What can hang from each mark:
X: T Z
A: T Z
U: V Y
Y: U
T: A P X Z
Z: T
V: Z

Every row comes from one small tree of marks. The marks that hang from a mark follow it in brackets, in alphabetical order. Every link used is in the known rows. Which tree was each row made from?
Known rows:
X{Z}: [ 34  17 -15  -2 -17 -24  10   2   6  10   1  11  -7  -7 -13  -9  -4  -5
   2]
V{Z{T{A P X}}}: [ 13   8 -11   3   9  10  11   5   1   3  15 -40  -4  20  -2 -12 -14 -11
  14]
A{T{P X Z}}: [ 30  -7 -31  10  12   0  18  19 -12   7  19 -29 -21  14 -29 -21   8  -3
   0]
Y{U{V{Z{T{P X}}}}}: [ 11  15 -10   8  29  30   8  20  25 -22  30  -4   2  -2   2 -10  -6 -19
  13]
U{V{Z{T{P X}}} Y}: [ 15   2  -5  11  25  -4  -6  32  17 -13  50  -7   2   9   2 -27  -6  12
  18]
T{A}: [ 27  14  -7  -5 -31   4   7   0 -17  16  -7 -24 -17  -1 -15   1  30  16
  10]
A{T{X} Z}: [ 22  -3 -26   7 -13 -12   3  19   4   3  15   6  -8   0 -27 -15  -3   5
  -8]
A{T{P} Z}: [ 37  11 -22   7   8 -15   7  17  18   4   0  -8 -18  15 -29  -3   6  -8
  -6]
A{T{P X} Z}: [ 25  -1 -25  10  10  -8   6  20   9   9  16 -17 -15  12 -29 -11  -1  -6
   0]
U{V}: [ 27  25  -8   7 -10 -10  -1  12   0   0  21  14 -10  -7 -10  -9  26  14
  10]
X{T{A P Z}}: [ 33  15 -16  -8   8  -1  21   0  -5  -8  -5 -50 -20  20   1  -5  18   3
   5]
Y{U}: [ 26  11 -14  -1 -12  16  12   6   8  -7  -7  11 -10 -24 -17  -7  34  -8
   3]
Y{U{V{Z{T{A P X}}}}}: [  9  15  -6   2  22  44   7  19  15 -17  25 -26  -1   4   5   1  -6 -10
  17]
T{A{Z} P X}: [ 22  -2  -8   0   2  12   7   4 -15  26  10 -54 -14   9 -13   5  -4   5
  22]
V{Z{T{A}}}: [ 20  18  -8  -2 -15   0  10   0   6  -5  -1 -11   0  13   0  -7  -9  -3
   2]
Z{T}: [ 23  15 -16   5 -18 -10   4   2  11 -16   4   5  -7  -3  -9 -22  29  -6
  -1]
U{V{Z{T{A P X}}} Y}: [ 13   1  -1   5  18   9  -7  31   8  -7  44 -29  -2  15   5 -17  -6  21
  23]

Write each row's tree:
[ 31  18 -16   2   5 -17  10   3  24  -7   6 -11  -9   9  -6 -13  -2 -23
   4]
X{Z{T{P}}}
[ 30  18 -12  -5  -3  -1   9   2  14   0  -1 -37 -13  16  -3  -2  -3 -12
   9]
X{Z{T{A P}}}
[ 32  12 -12   5   8 -11   5   3  23  -9   3 -11  -6   8 -10  -8  -1 -16
   3]
A{Z{T{P}}}
[ 43   4  -9  -4   3  12  21  -1 -26  19  -4 -57 -23  17 -14   5   7   7
  16]
T{A P Z}
[ 18  24  -8   3   8  22   6  16  29 -30  16  22   6  -9   3  -7  -2 -12
   3]
Y{U{V{Z{T}}}}
[ 23  19  -7   0   6   4  13   2  10  -1   0 -32  -7  23  -3  -5  -7 -13
   9]
V{Z{T{A P}}}
[ 23  24  -6   2   7  18   9  15  17 -13  14  25   2 -14  -4   0  -1  -5
   6]
Y{U{V{Z}}}
[  9  14 -11   5   9  27   6  19  22 -27  29  15   8 -11   4 -13  -8 -10
   6]
Y{U{V{Z{T{X}}}}}
[ 29  13 -17 -11 -15  -5  18  -2  -9 -13  -6 -27 -13   7   3  -8  15  14
  -3]
X{T{A Z}}
[ 22   4 -12  -2   0   7  11   5 -13  28  12 -56 -17  11 -11   0  -6  -1
  23]
T{A P X{Z}}
[ 16  24  -4  -4   1  36   5  15  20 -24  11   0   2  -3   7   3  -2  -3
   7]
Y{U{V{Z{T{A}}}}}
[ 21   0 -15   8   9  -5   4   6  15  -5  18 -19  -3   6  -9 -16  -7 -14
   9]
A{Z{T{P X}}}
[ 19  25  -3  -1  20  39   8  16  23 -20  12 -19  -4   7   4   6  -1 -12
  13]
Y{U{V{Z{T{A P}}}}}
[ 26  21 -11  -7   5  -8  10   1  14  -5  -8 -38 -16  17   0   3  15  -1
   4]
X{T{A{Z} P}}
